Each row was made from one walk, in order. Every step used is in the known rows, and no mark comes twice. Write each row's walk.
Known rows:
H Q P: [ 39   2  23  18  63  20   2 -63  61   8 -13  60 -30 -15  17  64  32  20
 -35   8 -14  -5 -25 -15  24 -32  -4 -17  -8   7   6 -44   9  44   4   2
 -53  15 -70  14   1 -13  48 -19 -16   5  27 -59  12  31   7  26  57  42
  13   2   6   5  31 -15  -3 -63   9]
N R: [-28  10  -8  31  26  45  50   8  19  55  -7  54 -27  29  17 -54  12 -50
 -14  -9  -6 -22  50  16 -13  51   1   5  13 -21  -7   9 -20   1  30 -26
 -12  15  70  -8  17 -19 -55  35   9  -8  29 -23  33 -25   9  32  11  20
  48  45 -36  -1 -27   7  -9 -14 -16]
M R: [ 30   8  30  42   3  -4  56 -11  19 -29  17  29  18  55  34   0   8  -7
 -18   4  -2   3 -21 -12 -15  28  34  -8   9 -15 -11  32 -23 -12   9  -1
 -15  34   2 -27  30  -2   2  35   3 -14  54   9  32 -27  11  -9  -2  20
   8  19   5  18 -19   7 -28 -16  -7]
R M Y: [ -4   3  -4  19  -5  -5  83  51 -11  22   5  35 -16 -43   5 -29 -22  61
  -8 -15  -4 -26 -30 -37 -52  36  20 -15  -6 -10 -22  63 -16  -2  17 -38
  -7  14 -29 -29  18  18 -45  69   7  10   7   1  60 -91  -6 -10  34 -30
  23 -36 -22  -9 -48  20 -63 -12  -7]
G N R: [-39  17 -12  54  23  40  56  14  12  51   5  83 -35  59  35 -76  18 -66
 -29  -6  -1   2  60  26 -19  67  -2  11  25 -26  -6  39 -31 -17   5 -25
  -9  10  75   2  21  11 -52  20  -4 -11  36 -25  60 -34  26  50  -6  22
  69  39 -46 -10  -3   3 -11  -7 -36]
R N Q H: [  9  13 -40  12 101 -13  14 -26  14  22  17  54 -49   0   2 -12   5  41
 -41  -2  -1  16   4   6   7   9  29 -38   4 -42 -13 -26 -28  60 -23   4
 -39  28  18  -7  19  49 -21  11   8 -23  -1 -24  32 -51  61 -18  55   6
  13   1  29 -19  31 -22 -47 -52 -14]
P Q H: [ 28  37  -2  47  94   1  12 -65  14  25 -18  52 -61  -9  19  16  31   5
 -62   2  16 -15 -69  -3   0 -17  -5 -24 -18 -47   9 -45  -4  69 -14  -8
 -21  63   8 -29  21   3   5   7   4 -15  -1 -45 -14  -3  10  -3  67  37
 -13  34   1  -4  21 -12 -41 -77  21]
G N Q X: [ 13  -5  12  31  62  -1   9 -41  19  29  13  50 -21  14  -3  -9 -14  27
   4  12 -19 -17   3   7  20  30 -14   3  28 -44  -4 -44   6  56   0   1
 -25   2 -53   9  20  73  63 -43  30  -9   4 -63  25 -52  60 -21  25  -1
  20 -26  34 -13   3  -7 -35 -46 -30]
X Q H: [ 62  11 -28  59 107   3 -22 -38  29  32 -14  52 -65   2  21  29  12  35
 -46  -2  17  14 -40 -20   5 -20  -9 -48  20 -48  24 -54 -19  79 -16 -15
 -29  42 -14 -10  29  16  -9  28   6 -34   4 -28  -3   2   7  -3  42  43
 -12  17   0  14  21  -6 -20 -50  10]
P Q N R M: [-37  27   3  29  26  38  83 -21   7  43 -23  63 -48  16  13 -46   4  12
 -12 -28  20  -7  28  -9 -43  54   3  11   8 -37 -22  29  -6  16  -4 -61
 -24  76 -12   2  35 -32 -53  73  25 -22  16 -22  55 -54   0  18  50   0
  40  15 -46 -18 -21  -7 -56 -35 -48]
P Q N G: [-37  49 -18  39  39  56  10 -47  22  19 -16  36 -29  33  18  17  53   0
 -27  -6  22  16  -7  -9  24  32 -29   9  12 -53 -42 -18  34  26  28 -22
  -6  68 -23 -24  12   8 -18  24  -5  -5  38 -42  12 -24  35  11  40  -1
  13  45 -48   7   5 -15 -39 -26 -12]
X Q M Y: [ 34  17 -21  41   6  45  35  31  27  23  -9  13  22 -26  16  10  -6  65
 -35  -1 -11 -13 -48 -17 -21  -1 -42 -30  12 -13  -7  -8   2  14  19 -53
 -12  -9   1 -32  14  38   3  39  18  15  23 -21   7 -39   2 -30  12  12
  -7 -15 -35  33 -59  19 -24 -27  27]
R M Q N: [-25   1  -5  -5  34  46  75  21  -7 -32  -9   6  15  67  32  38  -6  43
  14  -5  28   9 -10 -15 -11  33  -4  -1  -4 -62 -35 -17  21  18 -16 -27
 -24  39 -40 -18   8 -19  28  30  26  -1  33 -23  25 -63   1 -10   9 -29
 -14  -3  -1   9 -22  12 -42 -37 -41]
P Q N R M G: [-45  16  19  51  33  -3 108  12  17 -21  17  84 -34  46  16 -11  22  27
 -18 -22  14 -15  -7   7 -82  49   5  19  -8 -58 -38  52 -45   2  22 -62
 -13  64 -18 -19  39 -44 -32  62  18  -5  27  14  48 -48  23  -9  62  18
  45  18 -24 -17 -24 -25 -50  -2 -36]
H Q: [ 38   4  -7   9  46  18  16 -38  31  -6 -20  43 -17 -19   4  32  14  -3
 -34  28  -4  -7  -7  -8  16  16  28  -6 -14  -3 -23 -21  23  29  -2  11
 -22   2 -33  -3  -1  -9  21   7  -9  21  16 -70 -10 -10  -8  11  13  50
  14  11  28  -1  18   0  -9 -31  48]
R N: [-42   9  -8  12  55 -14  65   7   3 -13   4  45 -13   7  17 -15  25  33
 -39  15   6  14  41  11 -12  54  -1   0   8  -2 -26  47 -40  21 -26  -6
  -8  34  -2 -27   2  16 -46  50 -16  -8  18 -25  62 -31  33  -1  33  11
  29  26   4 -17  14  16 -22  15  14]
G N R M Q H: [-25  -7 -33  35  99 -11  68   9 -15  24  19  59 -27  36  44 -27  14 -20
 -23 -22  10   4   4  11 -43  28   9 -23  14 -57   0   8 -29  30 -50  -7
 -34  27  26 -14  24  17 -37  13  17  -9  17 -16  60 -58   9  14  18  15
  27 -16  17  -8   7  12 -47 -48 -58]
H Q X: [ 46 -22  29  29  74  -1   0 -74  35  22 -11  45 -34 -39   0  39   0  -9
 -19  21 -22 -38 -12 -25  14  18 -14   4   5 -22 -23 -52  33  59  17  11
 -31   6 -74   1   4  35  73 -27  24   5   6 -87 -11  -1   1 -19  35  39
  11 -10  42   3   6  17 -17 -54  23]
R N G: [-75  21 -38  31  64  -3  36  -4  10  18  18  53 -15   3  15 -33  56  -4
 -31  -4   0  31  64  16  -2  65 -14   7  35 -16 -41  48 -20   9   0  -4
  -3  45  -5 -30   5  33 -89  44 -27   0  38 -25  73 -35  52  19  29  12
  53  26 -24  -9  13   2 -29  30 -17]
G N Q H: [ 22  23 -38  28  86  -1   4 -22  12  24  18  63 -48  25  11 -15   2  25
 -36  -3   1  21 -16   9   7   5  29 -37   8 -54  -1 -33 -20  50 -20   8
 -35  18  22  -1  24  56   3 -13   2 -19   5 -32  25 -50  60  -4  33   8
  14  -6  22 -14  31 -30 -46 -62 -29]
Q M: [  1  41  -6  16  25  54  31  -8  28  -8 -11   6  55  -9  20  15  13   7
 -22   2 -11   0 -16  22 -11   9 -33   2   5 -12 -19 -47  15  13   9 -40
 -20   5  18 -32  -3  -1  33   7   5  24  33 -51 -11  24   1 -23  -6  55
  -6   9 -16  32 -50  -3  -5 -31  14]
G N: [-15  26  -4  45  29   8  42  17  -1 -10   9  64 -12  52  35 -22  15  -9
 -27  11  11  24  -3  18  -9  46   4   8  16 -25  -3  34 -21  -3 -21   1
   2  10   1 -15  11  31   1  -3 -30   2  31 -38  46 -29  28  29 -11  20
  38  10 -10  -9  15   2 -19  -2 -17]
G N R M: [-48  17 -11  39  28   6  91  13  -9  43   2  84 -36  19  21 -83   3 -10
 -10 -28  11   7  56  11 -57  72  18  12  26 -24 -10  69 -33  -8 -20 -46
 -18  45   0   6  33  -6 -77  62   2 -14  18 -17  91 -60   6  38  19  13
  73  -5 -37 -28 -16  -3 -48  -2 -62]
H Q N: [ 35  16   2   4  28  65  11 -44  37 -22 -26  27 -35  28  11  64  -1  19
 -29  13  16  15 -19 -41  25  16   9 -10 -15 -40 -54 -44  46  26  22 -10
 -31  32 -35  -2   2  -8  62  14   6  -4  30 -58 -29 -14   2 -10  29   2
 -10  30  -4  14  15  -7 -22 -60  19]
P Q: [  3  49  19  40  41  27  42 -51  11  10 -39  35 -18   9  12  14  37  24
 -35  21  23 -33 -63  15  15  -2 -18  10 -21 -23  14 -21   8  53 -17 -20
   6  61 -21 -34  23 -22  10  16   2   9   0 -56  -5 -15   5  14  49  36
 -12  45 -10  -9   0  -7 -32 -42  40]

Which walk is each row?
[-38   0 -11  18  25  76  66  17  14  31  -8  34 -15  82  36 -21   4 -41
  -6 -10   5 -11  50   5  -7  53 -17   2  10 -52 -30 -11   3   0  19 -33
 -23  20  63  -7  15 -24 -18  24  32 -11  43 -18  27 -49  11  21   3 -12
  28  44 -35  10 -27  14 -15 -33 -39] : M Q N R
[-39  13  -3  23  29  11  85  10  -1  48  -9  66 -28  -1   9 -67  -1  -1
   1 -28   4 -11  50   1 -52  62  20   8  17 -17 -11  47 -24   4  -3 -48
 -18  47  -3   1  28 -27 -79  72  13 -10  11 -14  74 -52  -4  26  28  12
  57  -2 -32 -22 -27   1 -47  -8 -51] : N R M
[ 11  45  20  24  24  71  28 -51  21 -12 -40  20 -36  49  20  54  19  40
 -35  11  35  -4 -57 -21  27   3 -23   4 -24 -55 -28 -47  38  44  13 -31
 -12  74 -31 -21  14 -20  55  20  12 -11  20 -51 -27 -18  10 -11  51 -11
 -31  53 -31   9   2 -11 -35 -66  17] : P Q N
[-38  22   4  62  33 -30  91  37  -3 -42  35  95 -18  61  36 -27  22  16
 -23  -5  16  26  -5  22 -68  59  17  17  17 -41 -23  81 -57 -14 -17 -25
  -1  27 -29 -15  26  13 -20  22 -23   5  33  -4  77 -50  40  12  12  26
  60 -10  -7 -24   7 -18 -38  19 -43] : R M G N
[-36  33 -28  29  35  47   4 -21  22  13   1  31 -21  31  17  13  34  -8
 -10 -11  13  27  20 -15  18  44 -16   2  20 -49 -51 -10  28   8  43 -17
 -12  49 -18 -22   6  10 -26  27 -10  -5  47 -30  21 -25  38   9  22  -8
  19  32 -43  13  -2  -9 -31 -15 -30] : Q N G
[ 19  10 -30  21  91 -19  25 -32  16  12  26  57 -42  21   8 -15   7  35
 -44  -4  -3  22   4   3  -1  11  34 -42  11 -43 -14 -13 -36  48 -23   6
 -42  37  23  -6  28  52 -19  18  12 -32  11 -11  38 -55  66 -23  50   5
  13   1  29 -14  28 -21 -51 -57 -22] : M R N Q H
[-36  16 -13  61  28  37  74   5  30  21  19  96 -26  62  36 -56  31 -67
 -43  -8 -12   6  51  36 -46  63  -9  12  21 -33 -29  43 -35 -25   9 -35
 -19   0  71   2  24   9 -32   7   3   3  49 -26  47 -26  32  29   1  49
  78  30 -34  -2  -6 -13  -8  -9 -27] : H Q M G N R
[-22   4  12  32  38 -26  84  -4  11 -33  24  51   0  40  32 -22  27  14
 -48  12   2  26  38   1 -23  58  17  -4  18  -1 -30  75 -49  -5 -30  -3
 -14  48   2 -30  23  26 -45  59  -8 -24  44   5  78 -41  39 -10  23  13
  32  28   9  -7  10  17 -32  11   0] : M R N
[  3   7  13  14  58   5  33 -38  50   8  19  59  -9  31  15  20  25  72
 -20  -3 -13  15   8   8  22 -16   5 -22  11  -5  16 -14 -30  39 -18  -5
 -55  25 -44  16  19  25  16  -2   2 -21  31 -16  66 -26  71   8  65  -5
  21  -8   6 -11  25 -28 -25 -48 -34] : M R N Q P
[  4  -9 -25  20 103  -8  39   7  -8   1  12  26  -7  24  35  21  13  -6
 -18  -1   4 -10 -29   5 -12   3   8 -30  -2 -54   1 -39 -16  45 -27  10
 -27  12  20 -31  11   9  -2  -2  11   1  16 -21  20 -35   5  -1  15  19
 -10  -3  35   7   1  14 -27 -52 -16] : M Q H
[-30  18   4  64  32 -17  68  35   6 -46  36  85 -15  72  39  -8  25   3
 -33   6   8  23 -12  25 -45  51   9  14   9 -44 -21  58 -53 -14  -5 -13
   3  12  -7 -24  20  17   0   4 -28   9  42  -8  52 -34  45  12   2  27
  51   8  -4 -10  10 -16 -20  17 -21] : M G N
[ 31  28  23  43   1  23  58 -23  33 -35  14  17  59  44  38   6  14 -12
 -29  -3 -13  13 -23   4 -26  22   2  -9  17 -10 -20   3  -5 -16   6 -25
 -27  26  18 -30  27   5  27  26  14   0  63  -5  16  -1  11 -27 -16  43
  -1  14  -7  39 -45   2 -22 -32  -7] : Q M R
[-14   0  -6  25  -9  28  89  45  -2  45   1  44 -37 -15  10 -45 -23  34
 -14 -25  -1 -25  -2 -38 -55  50  10 -14   0 -24 -35  63 -12 -13  33 -53
 -13  24   3 -16  21  18 -52  77  22  -6  15   4  61 -99  -2  -3  39 -44
  36 -18 -49  -5 -50  17 -65 -22 -27] : Q N R M Y
[-44   5  11  41  29  -5 103  33  16 -23  26  81 -27  47  16 -14  10  24
  -7 -24   7  -6  10   0 -86  56  17  15  -1 -55 -47  58 -50  -8  30 -59
 -15  51 -15 -15  33 -42 -34  68  15  -3  35  21  55 -48  24  -7  49  11
  53   8 -23 -14 -28 -21 -44   8 -44] : Q N R M G
[-21  42 -34  -4  38  46  41 -10  29  -4   5  16  56   5   4  -8  11  57
 -24   4 -17  18  24  43   2  18 -22  -5  17 -13 -21 -38   2  26 -19 -36
 -31   1  18 -13   8  35  15   6  20  18  25 -49  20 -24  54 -31  12  35
   6  -4   2   9 -31 -21 -23 -30  -2] : R N Q M
[ -8  15  10  27  56   1  39 -19  41   1  24  84 -20  42  14  14  20  78
  -8 -12  -8  15 -10  16  -4 -12   5 -10  14 -25  15  -7 -34  32 -15 -21
 -48  22 -67  23  23  18  26 -17  -4  -8  24 -19  72 -34  71  18  61   5
  37 -30  -2 -22  23 -49 -31 -44 -63] : R M G N Q P
[-12  30  -8  75  38   5  57  20  23 -44  25  80   1  68  45   0  29  17
 -42   4   9  36 -19  35 -45  35 -26   7  29 -43 -13  35 -43  -2 -16 -36
  -5  10  -8 -20  27  27  15   1 -13   9  44 -20  41 -12  45  -1  -6  53
  39   5 -17   8  -1 -20 -12  12 -17] : X Q M G N
[ 49  21  17  40   5  25  51 -46  44 -38  10  26  52  31  34  17  21 -18
 -44   6 -16  16 -22  -2 -19  18  11 -11  11  -4 -28  -1   8 -14  -2 -17
 -35  18   7 -21  24  11  37  16  17   6  62 -25   7   0   3 -26 -14  60
   5  11   7  38 -29  -1 -18 -42  11] : H Q M R
[  7  20   6  19  53  22  12 -29  43  17  10  66 -19  39  14  19  19  63
 -10  -1 -10  12 -10  17  29 -24  -1 -17  11 -17  25 -34 -17  40 -12  -6
 -46   8 -49  24  13  27  40 -31  -8  -7  24 -35  52 -19  65  25  49   1
  23 -17  -2 -11  29 -38 -18 -57 -45] : G N Q P
[ 24  -9  15  16  61   2   2 -42  24  30   5  32 -15  -9 -14  12 -18  38
  15  12 -23 -36  -2  -2  24  18  -9   0  16 -39  -2 -62  15  68  19   2
 -28   4 -59   3  14  54  64 -30  39  -7  -2 -62   8 -42  49 -32  36  -2
   6 -22  38  -9 -15  -2 -33 -50 -15] : N Q X
[ 14  13  10   4  52  25   5 -34  47  18   3  47 -11  15   1  34  15  70
   0  -2 -16  -4 -16   8  35 -33   2 -19   4 -13  24 -55  -7  53   3  -9
 -49  13 -50  16  10   4  36 -19   0  -6  17 -33  33 -13  53  14  59   1
   8 -10   4  -6  11 -38 -17 -62 -35] : N Q P
[-59  17 -26  44  48 -11  47 -16  16   4  32  56  -5  27  26 -36  59 -12
 -38  -6  -2  39  62  10 -10  69  -2   2  41 -15 -42  68 -29  -9  -3   1
 -10  54  -1 -30  18  40 -85  50 -19 -10  55  -3  84 -40  53  12  23  12
  54  25 -22  -2  11   6 -36  26 -27] : M R N G
[-17   2  -5  -2  33  58  53  19   2 -36 -13  -5  17  80  36  56  -1  28
   8   7  22   5 -15 -12  12  25 -11  -5  -8 -62 -35 -38  25  21  -2 -13
 -17  23 -15 -23   1 -15  49  11  21   3  39 -26   1 -49   7 -11   0 -25
 -24  16   3  19 -19  15 -25 -41 -21] : M Q N
[-49  12  -6  66  27  24  77  27  16  26  23  98 -37  75  37 -66  26 -59
 -32 -10  -5   0  52  34 -45  70   0  14  21 -41 -18  57 -50 -25  16 -31
  -8  10  71  -4  28   1 -49  21  -1  -8  43  -6  61 -38  39  37   3  24
  78  39 -37 -12  -7  -9 -14   6 -39] : M G N R
[-50  30  -4  73  26  41  82   2  23  31  13  95 -25  71  40 -62  39 -56
 -47 -10   0  -3  32  46 -47  57 -26  19  18 -39 -17  42 -40 -15   5 -47
  -9  21  75  -9  31   3 -33  13   7  -2  44 -22  49 -25  36  28  12  45
  67  43 -48  -6 -15 -15 -15 -11 -28] : P Q M G N R
[  1  65   4  31  31  60  39 -49  28   1 -31  14  43  -7  20  24  37  19
 -43   8   2 -16 -52  34  -4  -9 -53  10  -5 -15  -5 -57  28  35 -13 -46
 -12  38   8 -37  11  -7  41   1  13  25  24 -69 -22  23   0 -15  21  67
 -19  29 -23  25 -42 -11 -16 -53  31] : P Q M
[ -8  -7 -27  18 103 -19  56   8 -15   5  11  38 -11  10  34   4   8  10
 -14 -16   8  -5 -22   2 -34  13  14 -29   3 -54   1 -16 -19  45 -41  -5
 -34  29  -3 -23  16   4 -22  21  14   0  10 -16  42 -50  -2  -2  25  17
   5 -23  34  -1  -3  13 -47 -48 -37] : R M Q H
[ 31  29   8  31   1  28  51 -26  36 -28  24  16  63  53  25  -4   7  17
 -20  -1 -16  16 -14  15 -12  16  14 -13  21 -17 -14  -9  -3 -10  -1 -22
 -32  16  18 -18  33  24  30  13  27  -3  58  -7  19 -27  38 -33 -11  29
   1  -2   4  30 -43 -16 -32 -37 -17] : N Q M R
[ 46   8  13  51  75  26 -13 -43  62  24 -20  56 -36  11  23  63  31  70
 -21   2   6  10 -35 -12  28 -49 -40 -27  24  -9  50 -52 -13  69  -6 -27
 -41  35 -83  10  23 -13  26   9  -6 -26  21 -32  24  33  16  27  58  35
  -5   5 -23  19  18 -14   6 -43  -6] : X Q P
